Each row comes from the steps of one walk. Every step used is in the known rows, and no mark comes twice. Write the walk behind each row, first mark first.
Known rows
U, W: [ 1.354 -2.214 -1.351 -2.464  0.236 -4.112 -1.176 -0.561 -0.100 -0.326
  1.949 -1.952  2.489  0.259 -0.668  1.366 -1.135  2.751 -0.245 -1.668
 -1.304 -1.027  1.187  1.910  1.522  1.378]
W, Q: [-0.635 -1.217 -2.258 -1.521 -0.897 -3.808 -1.991  0.104  1.929  2.102
  1.939  0.236  3.612  2.963 -1.870  1.863 -0.081  0.445  1.222 -1.250
 -1.282 -0.890  0.543  1.341  2.442 -0.442]
A, V, Q, W, U, N, X: [ 3.336 -1.657  0.317  2.567 -1.418 -1.658 -1.041  0.697  0.798  0.086
  2.364 -1.429  2.562 -2.721 -0.403  1.572 -5.704 -0.551  5.799 -0.286
 -1.691 -3.827 -0.212 -0.768  1.033 -0.162]
N, X, V: [ 2.737 -1.729 -1.356 -0.834 -0.724  0.098 -2.770 -2.552  1.583  0.379
  2.615 -2.289  5.370  2.094 -0.761  1.408 -0.495  1.569  1.766  0.071
 -1.362 -0.894  1.056  3.147  3.548 -1.338]
X, V, A, W, U, N: [ 2.539 -1.760  0.678  2.116 -0.326 -2.501 -3.256 -2.685  2.307  0.901
  0.879 -2.202  1.148 -1.592 -0.634  3.164 -2.517  0.960  2.493 -0.656
  0.410 -4.609 -2.103  0.639 -0.048 -0.180]
A, W, Q, M: [-2.482 -1.223 -1.638  1.322 -1.355 -3.791 -1.067 -0.265 -1.179  3.813
  1.540 -1.156  1.133  0.103  0.127  2.459 -0.255 -0.084  0.535  0.568
 -0.508 -2.144  0.122  1.082  2.058 -0.011]
W, U, N, X, V, A: [ 3.312 -0.915  0.157  1.720 -0.313 -2.174 -3.783 -2.982  3.195 -0.428
  2.574 -2.189  4.401  0.702 -1.302  2.416 -2.952  1.566  4.162 -0.628
 -1.269 -2.483 -1.101  0.375  2.868 -0.817]
Q, W, U, N, X, V, A: [ 3.807 -2.412  1.054  3.200 -0.942 -1.780 -1.820 -2.599  3.428 -0.986
  1.633 -2.417  3.938 -1.511 -0.083  1.687 -3.478 -0.011  4.567 -0.271
 -0.972 -3.573 -1.388 -0.051  2.637 -1.131]
Q, M, E: [ 2.943 -2.182 -1.405  1.423 -2.066 -4.445 -1.479 -0.337 -0.113 -0.363
  1.930  0.272  0.524 -1.662  0.746  2.159 -0.817  0.358 -1.015 -1.415
  0.871 -1.678  1.744  1.638  2.489  1.891]
V, A, W, Q, M: [-2.161  1.165 -0.967  1.056 -1.352 -3.428 -1.895 -1.073 -1.717  2.826
  2.028 -1.144  2.619  0.657  0.079  2.824 -0.590  0.103  1.261  1.388
  1.010 -1.161 -1.233 -0.565  2.973  0.775]
K, Q, W, U, N: [ 0.235 -3.544 -0.467  3.271  0.462 -5.938 -0.488  1.041  3.290  0.469
  0.506 -0.146  1.107 -1.435 -1.150  0.534 -3.303 -2.178  2.884 -2.538
 -1.294 -4.120 -0.288 -1.187 -0.056 -0.195]
B, K, Q: [-0.950 -0.205 -2.691 -0.054  0.442 -4.708 -1.492  0.257 -0.724  0.707
  1.728  0.319  2.241  2.283  0.137  0.635 -0.039 -0.965  3.579 -1.690
  0.756  0.308  0.617  0.312  1.330  1.703]
Q, W, U: [ 2.383 -4.480 -0.822  1.374 -1.013 -3.889 -0.894 -0.477  4.294 -0.126
  0.167 -1.060  2.123 -1.977  0.025  0.314 -1.400  0.137  1.708 -2.703
 -2.013 -2.243 -0.365  0.232  0.813  0.587]
B, K: [ 1.306 -1.192 -2.744 -1.074 -0.822 -4.024 -1.706 -0.690 -0.049  0.011
  2.119 -1.094  1.636 -0.481  0.933  1.779  0.716  0.229  2.521 -1.942
  0.114 -0.397  0.680  1.604  2.017  2.024]
N, U, W, Q: [-0.538 -2.852 -0.513 -0.863  1.182 -5.455  0.462 -0.459  2.184  1.027
  1.217 -0.262  2.649  1.403 -1.830  1.902 -1.669  1.822  2.181 -2.124
  0.468 -1.374  0.546  1.615  1.490 -0.245]
X, V, A, W, U: [ 2.553 -1.696  0.262  1.018 -0.583 -1.145 -3.448 -3.232  2.510  1.096
  0.400 -1.807  3.052  0.560 -0.264  1.827 -1.472  1.803  2.060 -1.051
  0.406 -1.881 -2.091  0.616  0.280  0.065]
N, X, V, Q, M: [ 1.783  0.867 -0.542  1.623 -1.438  0.067 -2.071 -1.174 -1.857  0.366
  3.383 -2.269  5.386  1.780 -1.340  1.317 -1.681  1.508  2.406  0.459
  0.210  1.030  1.536  2.517  3.570 -1.249]
B, K, Q, W, A: [-2.053 -2.140 -3.489  1.650  0.059 -4.709 -0.427 -0.241 -0.069  0.187
  0.662  1.434  2.731  1.959  1.166  0.128 -0.121 -2.677  3.801 -0.998
  1.593 -0.835 -1.629 -0.723  2.178 -0.553]
Q, W, U, N: [ 2.093 -4.713 -0.529  2.448 -0.653 -5.433 -0.688  0.264  4.019 -0.277
  0.965 -1.261  0.402 -4.316 -0.189  1.801 -2.440 -1.014  1.885 -2.656
 -2.156 -4.738 -0.163  0.131  0.666  0.063]
K, Q, M: [-1.233 -0.003 -1.582  2.025  0.232 -4.458 -1.860  0.092 -0.747  1.094
  2.436 -0.371  2.801  0.844 -1.085  1.055 -0.270 -0.036  0.659 -1.139
  0.249  0.254  1.317  0.525  2.337  0.571]
X, V: [ 3.106 -2.049 -1.008 -0.606 -0.320 -1.145 -2.963 -1.707  1.812  0.188
  1.845 -0.953  3.261  1.043 -1.233  2.087  0.729  1.806  0.631 -1.535
 -0.099 -1.265  1.125  3.814  1.241 -0.840]
W, A: [-0.313 -1.914 -3.869 -1.299 -0.175 -3.237 -3.385 -1.547  2.399  0.247
  2.193  0.352  3.858  2.189 -1.079  1.752  0.624  0.867 -0.299 -0.831
 -0.733 -1.077 -1.094  1.377  3.570 -0.846]
K, Q: [-0.452 -0.750 -2.238 -1.001  0.592 -3.656 -2.331  0.008  0.981  0.889
  1.868  0.038  3.459  2.869 -1.837  0.676 -0.891 -0.198  0.721 -1.387
 -0.284 -0.307  0.649  0.734  1.871  0.687]
A, V, Q: [ 2.534  0.857 -1.081 -1.231 -0.945 -0.398 -2.732  0.709 -1.444  0.246
  3.083 -0.023  3.380  0.620 -1.589  2.234 -1.847  1.677  2.503 -0.741
  0.666 -0.390  0.781  1.397  0.772  0.939]

Which walk is each row?
[-0.931  0.917  0.292  3.025 -1.393 -1.646 -2.028 -2.481 -2.114  2.776
  2.885 -2.778  3.075  0.282  0.054  3.927 -2.336 -0.162  3.480  2.988
  0.552 -3.522 -0.800  0.623  3.825 -1.863] => U, N, X, V, A, W, Q, M
[ 3.477 -2.019  0.289  1.818 -1.482 -1.487 -1.358  0.771  1.099  0.105
  1.070  0.092  2.570 -1.703 -0.653  0.934 -3.295  0.492  4.441 -2.196
 -0.423 -1.459 -0.319 -0.319 -0.954  0.201] => A, V, Q, W, U
[ 1.366 -2.800 -1.120  0.145  1.892 -3.257 -1.632 -2.168  1.240 -0.429
  1.970  0.150  2.620 -1.401 -0.331  2.895 -1.274  2.833  2.621 -1.258
  2.029 -2.250 -1.054  1.858  1.287 -0.892] => N, U, W, A, V
[-1.643 -1.943 -2.099 -1.270 -1.275 -3.157 -1.290 -0.210  0.923  3.667
  0.896 -0.673  1.971  2.238 -0.681  1.980 -1.051 -0.219  0.678  0.551
 -1.067 -2.648 -0.455  1.134  1.469 -0.004] => A, W, Q
[ 0.639  0.062 -1.521 -1.777 -0.974 -1.808 -2.456 -1.498 -0.033  0.702
  1.924 -2.201  2.695 -0.159  0.425  2.097 -1.357  0.524  0.275  1.105
  0.389 -1.914 -1.430  0.273  2.759  2.121] => V, A, W
[ 1.142 -0.794 -0.972 -0.127  1.588 -2.516 -1.210 -0.818 -0.422 -0.719
  2.127  0.740  3.451  0.862 -1.652  2.264 -3.021  2.670  3.474 -1.183
  3.156 -1.030 -0.994  0.870  0.906 -0.848] => N, U, W, A, V, Q
[ 2.884 -0.184 -0.577 -0.712 -0.850 -0.300 -2.393 -0.400  0.140 -0.255
  2.039 -0.724  4.279  3.152 -2.629  1.417 -0.990  1.613  1.331 -1.335
  0.980  0.092  0.954  2.904  1.014 -0.815] => X, V, Q
[-0.146 -0.292 -0.747  1.338 -2.996 -4.070 -1.148 -1.027 -1.612  2.070
  1.082  0.716  1.024  1.012  0.957  2.900 -2.504 -0.700  0.377  1.112
  2.557 -2.259 -0.887 -0.625  2.554  1.810] => V, A, W, Q, M, E
[ 0.895 -3.371 -1.547  0.153 -0.754 -3.503 -2.311 -1.385  3.193  1.929
  0.245 -1.765  1.201 -0.944  0.099  1.110 -1.708  0.942  0.626 -1.395
 -2.094 -3.017 -1.019  0.549  0.421  1.234] => A, W, U
[ 1.588 -2.928 -1.259  1.317 -0.029 -5.565 -2.611 -0.311  4.101  0.484
  1.913 -1.114  0.932 -2.075 -1.570  2.220 -1.978  0.654  1.546 -2.986
 -2.484 -3.604  0.069  0.636  1.035  0.540] => W, U, N
[ 4.284 -1.541  0.766  4.893 -2.189 -3.093 -1.611 -0.856  0.529 -0.177
  1.915 -0.453  1.590 -0.192 -1.311  2.060 -5.198  0.423  3.118 -1.413
  0.559 -2.811  0.993  0.796  1.726 -0.520] => W, U, N, X, V, Q, M, E
[ 2.117 -1.751  0.194  2.144 -1.118 -1.040 -1.872 -1.322  1.313  1.706
  1.161 -2.837  2.548  0.772 -1.530  1.549 -5.144  0.414  3.727  0.480
 -1.531 -4.021 -0.824  0.700  0.830 -1.409] => A, W, U, N, X, V, Q
[ 2.968 -0.896 -0.288  0.234 -1.583 -0.186 -0.916  1.174 -1.542 -0.349
  2.107 -0.201  2.810 -1.696 -0.226  1.529 -2.223 -0.011  2.973 -0.455
  0.881 -1.581  0.610  1.322  0.369  0.424] => A, V, Q, W
[ 3.564 -3.404  0.909  3.484 -0.886 -2.627 -0.635  0.523  2.491 -0.317
  0.509 -0.710  1.687 -1.379 -1.954  1.379 -3.509 -0.305  3.388 -2.665
 -0.125 -3.659 -0.344  1.182 -0.779 -1.754] => X, V, Q, W, U, N
[-0.243  0.068 -0.169  0.340 -1.251 -0.863 -2.249 -2.390 -0.042  2.524
  2.365 -2.078  3.865  2.407 -0.859  3.317 -3.055 -0.433  3.504  2.874
 -0.033 -4.103 -1.378  0.798  3.357 -1.576] => U, N, X, V, A, W, Q
[ 1.881 -0.224 -0.187  0.257 -0.800  0.005 -2.694 -2.764 -0.427  0.627
  2.625 -3.601  3.316 -0.532  0.450  3.091 -2.891  0.130  2.391  2.753
  0.244 -4.226 -0.999  1.495  3.300 -0.376] => U, N, X, V, A, W
[ 0.063 -0.221 -0.287 -0.584 -1.226 -0.603 -2.507 -2.194  0.360  2.582
  0.988 -0.627  3.647  3.744 -1.220  2.786 -0.767  0.620  2.117  0.991
  1.585 -1.745 -1.430  1.386  1.379 -1.064] => X, V, A, W, Q
[ 2.109 -2.477 -0.665  1.314 -1.460 -3.164 -0.329  0.854  2.658 -0.388
  0.458 -0.479  3.168  0.122 -1.326 -0.283 -3.269  0.072  2.232 -2.734
 -1.401 -0.783 -0.473 -0.343  0.356  0.452] => V, Q, W, U
[ 0.087 -3.345 -1.970 -0.552  1.890 -5.107 -0.895 -2.285  2.772 -0.838
  1.401 -0.351  3.210  0.611 -0.853  1.528 -1.116  2.108  0.818 -1.806
  1.068 -1.725 -1.044  1.675  2.640 -0.713] => N, U, W, A
[ 0.921  0.667 -2.718 -0.655 -0.619 -0.644 -3.625 -0.339 -0.695  0.536
  2.882  1.347  4.050  2.826 -1.972  2.313 -1.166  1.331  2.484 -0.306
  1.203 -0.354 -1.108  0.723  1.993 -0.901] => W, A, V, Q
[ 0.904 -1.065 -0.849 -0.016 -0.992 -3.132 -3.049 -2.209  2.510  1.128
  0.826 -1.725  2.731  0.005 -0.094  1.445 -2.030  0.963  1.406 -0.684
 -0.779 -1.872 -2.383 -1.031  1.302  1.866] => V, A, W, U
[ 2.195 -3.795 -0.148  2.113 -0.591 -1.881 -2.248 -2.691  2.811  1.985
  1.061 -3.258  1.807 -1.137 -0.034  2.055 -3.483  0.765  2.858  0.200
 -2.479 -5.541 -0.666  1.693  1.076 -1.492] => A, W, U, N, X, V
[ 1.148 -1.921 -2.026 -1.109  0.670 -2.701 -3.154 -1.776 -1.150  0.410
  2.282  0.210  3.007  0.978 -0.182  2.671 -1.069  3.159  1.601 -0.873
  0.490 -1.830 -0.578  1.622  1.350 -0.335] => U, W, A, V
[ 0.080 -1.337 -2.917 -0.052 -1.262 -2.145 -0.930  0.391  0.770 -0.560
  1.314  0.327  4.476  1.832 -1.192  0.618 -1.670 -0.936  1.022 -0.375
  0.422 -1.014 -1.541  0.277  2.814 -1.235] => V, Q, W, A
[ 2.546 -1.197  0.161  0.716 -0.941  0.130 -3.356 -4.020  2.404  1.156
  1.177 -2.874  4.968  1.631  0.187  1.300 -2.741  1.698  3.238  0.703
 -0.608 -1.750 -2.027  0.222  2.312 -0.251] => N, X, V, A, W, U
[-1.385  0.429 -1.542 -1.663 -1.334 -2.569 -2.133 -1.006  0.174  2.612
  1.568 -0.669  3.429  2.858 -0.804  2.323 -1.360 -0.045  1.553  1.131
  0.215 -1.677 -1.687 -0.314  2.422  0.750] => V, A, W, Q
[ 3.629 -2.472  0.432  1.985 -1.802 -0.040 -0.883 -1.208  2.564 -0.134
  0.661 -1.617  5.580  1.702 -1.186 -0.490 -3.648  0.428  4.156 -1.316
 -1.444 -0.747 -0.244  0.755  1.403 -1.823] => N, X, V, Q, W, U
[-0.229  0.414 -0.572 -0.731 -1.577  0.632 -2.436 -2.868  0.089  2.720
  1.660 -1.831  5.809  4.751 -0.478  2.046 -2.019  0.703  3.133  2.536
  0.067 -1.451 -1.414  0.992  3.545 -1.389] => N, X, V, A, W, Q
